Each row was made from one path, in order. Every step used is in the known rows, and no mark comes twice. Write each row's path.
In the rows, 128 means zero.
Known rows
c, g: [126 104 131 141 123 144 177 159 195 140 108 162 140 106 119 140 123 147
 146 129  88 132 156  91 125  89 164 122 126 101 138]
a, d, n, u, h, w: [139 131 124 117 116 117 107 127  88 109 130 122 166  97  99 146 148 143
 139 130 105 178 128 112 210  94 170 162 149 121 225]
n, u, r, f, z, h, w: [125 193  84 135 113 161 107 104 136 138 137 109 124 155 166  76 106 111
 107 194 171 121 110 170 128 136  71  88 157 161 140]
u, n, d: [159  83 140 160  75 128 145 160 170 102 135 150 195  92  91 124 166 128
 156  72  99 186  98 143 222  94 168 154 109  98 170]
n, u, h, w, g, c: [133 179  68  84 134 140 168 120 169 172 130  77 112 121 105 200  94 198
 139 194 122 101 139  97 133  95 137 100 137 118 166]
z, h: [130 112 126 126 107 131 137 117 135 153 133 132 110 104 113 130 136 120
 139 145 123 138 146 113 108 125 136 136 106 137 169]
n, d: [153  78 139 138  85 138 134 161 156 113 122 173 160  96  89 134 161  95
 167  90  98 163 125 115 184 103 165 147 118 115 176]
n, d, a: [143  52 167 133  58 144 125 159 154 101 116 195 161  82  71 124 178  86
 158  74  96 197 145 102 195 104 188 163 127 128 210]
f, r: [115 112 142 134 101 127 148 149 164 124 132 177 122 107 126  78 168 111
 144 123 104 161 126 101 118 123  96 116 108  86 169]
g, c: [128 100 131 122  88 120 163 131 188 140 112 151  99 115  86 173 129 135
 180 127  78 135 154 101 125  95 154 134 116  89 154]
f, z: [100 123 114 139 110 124 124 123 157 119 105 146 137 139 146 118 127  96
 139 136 130 112 129 121 128 129 141 135 139 125 131]
g, w, h, u, n, d, a: [119  98  91 113  75 131 126 139 158 165 119 130 159  58  93 109 147 143
 161  85 161 146 109 133 193  54 154 177 100 139 197]
r, u, n: [139 112 123 123 109 102 129 134 160  85 146 136 158 127 134 109 138 156
 118 117 109 180 123 160 204 116 139 141 100  71 176]
w, g: [132  87 107 130 112 125 174 151 203 157 102 134 129 118 124 149 118 142
 150 122 104 115 151  83 104 120 144 113 111 115 147]
c, g, w, h, u, n, d: [123 131  75 122 113 149 170 164 188 177 112 123 172  64 119 135 118 184
 162 105 143 112 115 126 171  25 154 151  98 130 150]
r, f, z, h, u, n, d: [131 148 114 139  81 139 100 129 143 103 127 112 156 140 178  88 140 105
 124 119 158 122  97 212 154 120 111 156 114 151 141]
r, f, z, h, u, n: [116 152 102 135  99 130 107 110 147 118 126  98 135 155 193  77 125 116
 112 142 160 109 107 203 120 129  98 144 115 141 130]
g, w, h: [ 98 118  74 142 107 125 131 126 150 182 102 129 113  92 111 123 114 135
 177 137 136  92 114  84 108  79 144 144 118 133 137]
h, w, g: [130 119  73 130 138 157 178 129 198 172 128 128 119 115 118 150  88 155
 153 150 118 103 154  81  98 107 144  93 108 127 145]
r, f, z, h, w, g, c: [109 180  73 145 104 156 146  99 180 145 100 108  79 158 175 148  79 139
 153 189 129  61 148 138  51 117 114 111 127 170  97]
d, n, u, r, f, z, h, w: [127 189  87 145 109 125  99 112 109 115 123 107 142 130 161  73 114 133
 115 171 160 146 109 181 159 121  90 118 160 153 177]
c, g, w, h, z: [ 81 147  63 144 139 143 169 159 179 205  92 122 121  98 140 129  98 158
 169 139 145  79 124  90  85  39 169 122 123 134 100]
n, u, r, f: [144 125 125 143  91 138 115 145 164 120 128 136 137 151 140  69 137 104
 123 145 126 157 103 153 158 133  85  98 157 103 156]
h, u: [133  92 113  82 125 124 139 140 168 157 137 132 126 114 121 112 130 122
 136 111 140 133 144 137 141 106 123 135  99  95 185]
f, r, u, h, w, g: [113 188  86 104 163 140 158 135 151 128 159 126 114 129 169 107 135 177
 108 186 131 125 133 113 112 126  82  86  95 101 171]
a, d, n: [141  65 165 145  88 101 116 147 123  96 105 172 162  94  98 127 168 105
 159  72  75 193 142 104 188  99 180 184 127 106 209]
w, h, u, r, f, z: [ 97 160  89 125 112 136  97 136 147 173 113 102 133 170 197  47 104  95
 111 131 189  89 105 161  96 123  69 119 104 149 134]
w, h, u, n: [122 120  98 100 104 111 127 142 151 182 124  89 163 119 135  97 115 150
 123  97 164 131 113 134 149  90 120 148  74 115 177]
a, d: [135  67 159 138  92 132 124 140 146 113 117 174 143 112  96 133 161  86
 158  91  84 167 147  89 160 109 169 160 121 111 178]
f, z, h, w, g: [102 174  65 125 136 151 153  97 160 168 118 107 114 126 159 148  87 142
 132 185 161  79 154 113  75 123 126 109 114 183 128]

Which path is each row?
[124 154  92 142 159 158 147 111 129 160 165 108 125 127 116 140 115 149
 133 172 125 105 118 107 123 118 150 117 127 116 155]	u, h, w
[101 145  71 125 145 156 173 153 192 209 117 127 130  87 141 108 101 169
 147 141 158  88 131 113 108  53 109 113 109 127 138]	c, g, w, h, u, r
[ 79 134  56 139 125 122 134 136 147 205 105 111 109 111 131 110 109 124
 175 132 160  82 100 102  90  68 153 132 116 136 113]	g, w, h, z
[ 98 135  67 108 135 147 166 147 185 197 103 121 123  82 132 131  94 173
 159 139 147  79 142  98 102  46 141 134 108 128 138]	c, g, w, h, u
[130 143 144 145  77 113  79 128  98  82 101 135 160 130 156  87 158  95
 121 122 129 178 117 166 181 122 113 160 159 154 193]	a, d, n, u, r, f, z, h
[127 145 116 153  92 100  98 143 134  90 104 130 163 142 163  65 135 115
 121 129 133 162 100 178 184 126 100 129 173 111 169]	d, n, u, r, f, z
[128 128 131 133  64 144  94 124 140  93 118 127 156 128 165  79 156  97
 116 111 157 152 113 202 166 118 127 170 122 161 168]	r, f, z, h, u, n, d, a
[143 143 108  96 110 117 147 135 137 130 107 105 144  95  94 202 126 187
 157 138  91 152 150  94 179  75 170 151 138 123 214]	a, d, n, u, h, w, g, c
[133 170  67  96 146 145 154 123 152 170 138  80 135 121 120 163 103 178
 121 188 141 107 125  98 140 111 132  96 140 126 168]	n, u, h, w, g
[124 153 114 143  92 137 104 134 160 112 115 131 144 165 167  65 130  93
 113 155 146 137  98 165 154 142  82 101 170 119 136]	n, u, r, f, z
[ 96 181 113 108 153 113 130 150 121 120 157 128 116 147 178  77 169 135
 103 155 143 146 107 146 125 125  96 106 102  80 159]	f, r, u, h, z
[146  82 156 113  78  94 102 149 115  92  98 153 171  91  92 134 164 118
 151  86  89 204 142 109 219  93 170 175 144 106 229]	a, d, n, u
[126 172  69 103 174 139 149 120 148 135 154 101 122 140 151 152 102 184
 112 188 130 105 144 120 129 123 138 103 107 113 163]	r, u, h, w, g
[111 110  95 149 133 152 186 146 203 151 110 162 122  79 111 148 118 163
 173 144  97 103 142  91 122  64 163 128 138 106 124]	c, g, w
[100 183  68 113 123 149 168  91 175 171 110 108  88 124 143 184  80 158
 151 191 141  72 167 111  68 104 130 110 113 175 126]	f, z, h, w, g, c
[139 169  77  94 126 105 164 132 144 147 115  82 133 101 103 194 104 214
 146 166 112 131 139 113 164  82 150 126 142 110 197]	d, n, u, h, w, g, c
[110 151 103 120 108 136 100 109 139 128 116 112 106 160 191  84 116  96
 118 156 162  92 129 182  89 135  96 140 121 153 129]	r, f, z, h, u
[112 155 121 181 106 150 117 117 148 127 129 137 120 168 185  59 130  81
 116 158 147 112 105 170  92 153  80 108 141 148 112]	u, r, f, z, h
[133 119 114  79 122 129 133 116 139 171 145 115 107 102 122 123 131 128
 127 140 153 131 152 142 112 113 116 140  90 133 190]	z, h, u
[140 111 150 116  99  97 100 141  91  96 113 128 174  98  98 145 172 134
 134 109  95 188 123 114 215 102 173 178 152 110 225]	a, d, n, u, h
[114 137 122 189 107 148 118 133 173 113 121 151 133 175 183  53 130  76
 124 140 132 115  99 163 113 150  88 105 149 120 104]	u, r, f, z
[140 121 114  94 113 119 142 117 146 161 156  97 140  96 127 114 138 156
 114 122 154 151 127 167 148 105 117 144  79 120 190]	z, h, u, n
[152  96 159 151  74 109  94 155 124  81 108 156 169 121 130  83 167  98
 139  92  93 204 115 147 204 110 128 154 156 108 204]	a, d, n, u, r, f
[135 105 119 107 132 137 150 142 177 168 157 139 132 122 130  84 136 116
 122 115 150 145 128 154 144 117  84 107 102  96 184]	h, u, r
[129 141  96 124 132 156 142  96 132 169 152 125 104 104 107 135 109 135
 142 170 137 125 149 111 101 111 135 118 106 152 167]	z, h, w
[140 161  76 107 140 107 147 138 129 147 123  83 156  98 119 156 111 197
 126 159 129 135 124 117 170 102 146 122 145 118 199]	d, n, u, h, w, g
[141 110 118 129 120 146 132 144 180 143 150 135 123 150 162  54 133  97
 122 117 144 132 115 178 126 127  72 105 112  94 158]	h, u, r, f
[137 158  93 114 135 109 122 126  99 128 136  96 157  99 106 138 127 175
 127 157 129 153 113 127 193  99 150 138 153 106 210]	d, n, u, h, w
[130 101 110 115  98 123 193 143 223 161  92 133  99 117 106 192 110 164
 176 130  80 112 164  79  96  97 149 114 107 105 140]	w, g, c
[131 151  78 107 120 153 188 103 180 190 131 107  80 100 106 192  88 179
 163 180 118  98 174  91  71  95 132 102  94 157 154]	z, h, w, g, c
[135 107 137 187 105 149 132 145 177 122 136 155 129 159 152  56 139  87
 135 124 109 139 103 153 117 143  93 103 137 100 128]	u, r, f
[ 98 145 113 132 111 127 119 104 131 136 113 130 119 129 147 124 128 106
 128 159 147 109 139 130 105 131 131 141 126 158 140]	f, z, h
[110 164 131 110 138 116 126 138 124  98 156 146 119 130 160  84 171 144
 105 161 120 156 119 130 140 136  89 118 103  76 184]	f, r, u, h
[141  94 115 102 113 114 147 140 178 144 148 114 157 110 122 104 139 150
 125  93 139 155 119 162 177  98 125 142  92  78 184]	h, u, n
[155 106 129 123  93 111 122 153 157  68 142 149 182 109 119 119 160 142
 133  94 107 197 114 166 241 102 156 153  99  86 190]	r, u, n, d
[ 97 131  78 144 124 147 168 147 182 185  93 139 126  81 122 140 100 166
 171 144 119  85 137  75  98  53 160 134 123 134 119]	c, g, w, h
